Each row was made from one walk, in order. Every step used is in the known rows, and no mark comes twice. Write each row's walk.
Known rows
a b h: .15 .05 .03 .15 -.43 .16 -.42 -.16 -.09 .18 .24 .20 .03 .01 .05 -.06 .38 -.10 .34 -.08 -.25 -.15 .09 .03 .34
t n a b h: .32 -.11 .03 .15 -.34 .01 -.41 -.11 -.01 -.06 .07 -.05 .14 .08 -.09 -.08 .39 -.12 .22 -.14 -.24 -.17 .15 .02 .37
t k b h r: -.06 .12 .11 -.41 -.34 -.01 -.30 .30 -.07 .08 .15 -.31 -.18 .12 -.03 .09 .04 .12 .43 .16 -.09 -.47 -.02 -.20 .29
t a b: .25 .05 .08 -.07 -.25 .18 -.44 .08 -.07 -.21 -.04 .02 -.30 .03 .10 .13 .20 -.04 -.30 -.17 -.13 -.07 .17 -.08 .40
b r: -.07 .04 -.16 .09 -.10 .07 -.37 -.04 .12 .03 .32 -.23 -.40 .02 -.14 -.39 .18 -.03 .05 .03 -.22 -.02 .10 -.01 .26
r b h t k: .29 -.17 .33 -.37 -.11 .03 -.12 .39 -.05 .11 .26 -.38 -.13 -.11 .13 -.11 .25 .03 .03 .03 -.11 -.48 .13 -.18 .20
h r: -.08 .13 -.08 -.03 -.04 .12 .10 .06 -.06 -.09 .02 -.18 -.21 .36 -.05 .06 -.09 .14 .16 .22 -.21 -.29 .01 -.10 .27
k b: -.06 .04 -.02 -.20 -.10 .14 -.22 .19 -.01 .00 .06 -.18 -.08 -.20 .16 .10 .06 .02 -.26 .01 .05 -.10 -.05 -.09 .07
n a b: .20 -.02 .12 -.12 -.13 .16 -.37 -.02 -.10 -.16 .02 -.21 -.08 .04 .04 .22 .17 -.14 -.26 -.03 .00 -.29 .20 -.04 .23
b t k: .23 -.06 .06 -.38 .01 .28 -.38 .24 .08 -.12 -.06 -.19 -.50 -.06 .11 .01 .25 -.01 .14 .20 -.04 -.12 -.02 -.01 -.05
t n: .03 -.07 -.17 .17 .11 .03 -.01 -.01 .11 -.29 -.13 -.01 -.09 .17 -.03 -.21 .17 .04 .09 -.01 -.19 .10 .06 .09 .16
n b r t a: .45 -.09 .09 -.18 -.12 .15 -.20 .30 .18 -.07 .27 -.46 -.22 -.17 .04 -.14 .20 .09 -.51 -.31 -.08 -.24 .20 -.20 .15
n a b h t: .42 -.22 .19 .01 -.33 .07 -.13 .18 -.13 .12 .32 -.30 .03 -.04 .24 -.06 .38 -.10 -.08 .06 -.22 -.47 .11 .01 .50
r b h t: .30 -.21 .15 .02 -.20 .16 .14 .24 -.05 .26 .36 -.20 .19 -.13 .19 -.22 .27 .06 -.18 -.04 -.27 -.43 -.01 -.13 .26
a b: .03 .10 .06 -.02 -.13 .16 -.28 -.05 -.11 -.14 .00 .04 -.15 .06 .14 .06 .25 -.03 -.02 -.06 -.06 -.10 .12 .00 .22
h t k b r: -.10 -.02 .17 -.51 -.05 -.19 -.40 .52 .05 -.10 .36 -.65 -.56 -.20 .18 -.32 .27 .02 -.15 .07 .04 -.32 .09 -.10 .31
r b t: .28 -.13 .00 -.19 .01 .47 -.07 .19 .06 .01 .00 -.06 -.03 -.16 .12 -.01 .25 .10 -.34 -.05 -.10 -.20 -.14 -.18 -.26
k b r t: .07 -.13 .01 -.25 -.11 .16 -.08 .41 .08 .13 .28 -.38 .04 -.17 .24 -.29 .29 .17 -.22 -.07 -.06 -.18 .16 -.15 .08
r t k b h: .27 -.10 .18 -.40 -.33 .14 -.32 .41 .03 .30 .19 -.22 .12 -.19 .20 .00 .31 .06 .20 -.01 -.04 -.30 .14 -.16 .08
a b t k: .20 .01 .17 -.46 -.08 .25 -.50 .24 -.04 -.26 -.10 -.11 -.49 -.05 .23 .09 .42 -.06 .15 .08 .00 -.17 .03 .00 .01
r t a b h: .53 -.11 .10 -.01 -.55 .28 -.30 .15 -.02 .18 .18 .14 .16 -.01 .18 -.04 .43 .05 .06 -.18 -.31 -.19 .25 -.12 .41
r t: .32 -.13 -.02 -.04 .03 .33 .19 .23 .06 .09 .07 -.10 .19 .04 .26 -.02 .19 .13 -.13 .03 -.17 -.15 .19 -.04 .03
k b t: .17 -.10 -.07 -.28 -.14 .37 -.23 .34 .09 -.02 .00 -.12 -.19 -.27 .30 .02 .28 .04 -.21 .07 .01 -.07 -.25 -.05 -.11
h r b: -.05 .07 .11 -.24 .01 .19 .16 .17 -.11 -.06 .01 -.24 .10 .17 -.12 .10 -.07 .25 -.19 -.01 -.13 -.44 .02 -.32 .05
h t n: .18 -.20 -.04 .15 .18 -.07 .28 .23 .06 -.33 -.03 -.24 -.15 .15 .22 -.33 .27 .10 -.08 .04 -.23 -.04 .03 .13 .33
k b r t n a: .28 -.28 .03 -.27 .02 .00 -.11 .39 .17 -.18 .07 -.58 .14 -.03 .04 -.24 .30 .10 -.34 -.08 -.04 -.15 .21 -.11 .11

Which walk is each row?
.09 .05 .02 .03 .20 -.08 -.01 -.04 .09 -.45 -.05 -.33 -.13 -.07 -.04 .02 .13 -.04 -.18 -.29 .06 -.12 -.10 .05 -.09 => t n b
.26 -.17 -.07 .04 .09 .04 -.16 .00 .12 -.27 -.10 -.31 -.04 .15 -.16 -.03 .08 -.05 -.20 .02 -.11 -.05 .14 .01 .16 => t n a
.16 -.06 .04 -.28 -.03 .41 .12 .31 -.01 -.05 -.04 -.16 -.04 .07 .08 -.01 .15 .26 -.14 .08 -.16 -.36 -.19 -.26 -.10 => h r b t
.05 .10 -.09 .06 -.35 .16 -.05 -.01 -.03 .19 .22 -.05 -.07 .29 -.12 -.04 .06 .08 .48 .17 -.35 -.32 -.04 -.09 .39 => b h r
.20 .09 .01 .11 -.25 .10 -.28 -.16 .05 .15 .32 -.17 -.01 -.21 -.09 .08 .16 -.17 .12 -.20 -.06 -.28 -.09 -.02 .04 => n b h
.39 .01 .19 -.25 -.28 .23 .00 .36 -.11 -.20 -.07 -.12 -.04 .26 .29 .14 .22 .24 -.20 -.11 -.21 -.35 .25 -.23 .43 => h r t a b
.28 -.13 .17 -.24 -.14 .01 -.19 .30 -.02 .11 .29 -.32 -.34 -.02 .15 -.12 .28 -.05 .23 .20 -.17 -.37 .13 .00 .35 => b h t k
-.04 .05 .16 -.56 -.05 .00 -.42 .38 .00 -.11 -.01 -.36 -.31 -.18 .12 .17 .06 -.01 -.11 .06 .17 -.23 .05 -.14 .02 => t k b
.29 .00 .13 -.10 -.17 .19 .28 .23 -.02 .15 .25 -.32 .29 .11 .10 .08 .15 .21 .18 -.05 -.17 -.56 .03 -.17 .07 => n b h r t
.28 -.04 .19 -.40 -.15 .14 -.01 .39 -.02 .13 .10 -.28 .00 .25 .07 .01 .20 .21 .49 .19 -.19 -.45 .26 -.18 .20 => b h r t k
.13 -.16 -.11 -.12 .00 .13 -.10 .30 .13 -.31 -.17 -.10 -.13 -.13 .23 -.21 .37 .10 -.05 -.02 -.07 .11 -.24 .04 -.05 => k b t n
.19 .00 .21 -.52 .08 .15 .12 .46 -.03 -.08 -.05 -.38 -.13 .30 .17 .07 .09 .27 .20 .19 -.08 -.41 .27 -.19 .09 => h r t k
.21 .03 -.03 .21 -.14 -.06 -.16 -.15 .09 -.11 .18 -.17 .03 -.11 -.14 -.11 .26 -.12 .19 -.29 -.10 -.15 -.11 .06 .07 => t n b h
.30 -.09 .18 -.41 .10 .20 -.07 .36 .03 -.03 .01 -.26 -.11 .05 .23 .07 .20 .09 .03 .09 -.03 -.23 .31 -.11 -.01 => r t k
.20 -.09 -.04 .03 -.02 .17 -.15 .09 .05 -.43 -.21 .09 -.18 .09 .24 -.22 .54 .06 .10 -.05 -.16 .10 -.10 .12 .09 => a b t n
.45 -.19 .02 -.03 -.13 .18 -.01 .35 .04 -.10 .09 -.29 -.38 -.02 .20 -.07 .10 .05 -.50 .02 -.26 -.22 .07 -.06 .48 => h t a
.41 -.29 -.04 -.04 .07 .04 -.05 .21 .20 -.19 .07 -.48 .10 .11 -.06 -.34 .29 .06 -.19 -.03 -.20 -.12 .30 -.02 .18 => b r t n a
.54 -.11 .00 -.13 -.42 .32 .06 .36 .04 .18 .10 -.11 .11 .24 .06 -.04 .15 .27 .04 .01 -.40 -.32 .17 -.26 .41 => b h r t a
.05 -.09 .26 -.58 .01 -.05 -.14 .60 -.07 -.13 .08 -.55 -.35 -.21 .36 .09 .15 .03 -.27 .09 .14 -.36 .05 -.12 .17 => h t k b
-.18 .03 -.08 -.17 -.16 .00 -.44 .17 .09 .05 .33 -.35 -.33 -.19 -.03 -.29 .18 .01 -.14 -.02 -.06 -.07 .01 -.09 .19 => k b r
.27 -.11 .13 .10 -.32 .09 -.03 .17 -.14 .15 .33 -.09 -.04 -.03 .31 -.19 .43 -.05 .08 .04 -.26 -.34 .04 .05 .53 => a b h t
.38 -.14 -.05 -.32 -.31 .38 -.39 .41 .11 -.06 -.09 -.14 -.35 -.28 .21 .05 .22 .05 -.48 -.05 -.06 -.05 -.17 -.16 .10 => k b t a
.46 -.12 .08 -.29 -.45 .26 -.03 .53 .03 .17 .09 -.22 .13 .07 .17 .06 .13 .30 -.14 -.03 -.26 -.40 .11 -.32 .37 => k b h r t a
.18 -.05 .09 -.10 -.13 .14 -.10 .21 .00 .00 .26 -.18 -.01 .03 .23 -.32 .48 .16 -.03 -.10 -.17 -.16 .30 -.06 .23 => a b r t
.46 -.07 .14 -.17 -.23 .28 -.16 .29 -.06 -.13 -.06 -.03 -.01 .04 .27 .11 .30 .12 -.35 -.19 -.15 -.17 .30 -.13 .31 => r t a b
.25 -.09 .20 -.56 .09 .32 -.33 .34 .05 -.11 -.07 -.24 -.25 -.14 .11 .05 .24 .05 -.13 .04 .03 -.28 .01 -.21 -.24 => r b t k
.50 -.15 -.13 -.09 -.23 .47 -.32 .21 .15 -.08 -.05 .00 -.41 -.07 .09 -.04 .22 .00 -.32 .01 -.22 -.02 -.06 -.08 .15 => b t a
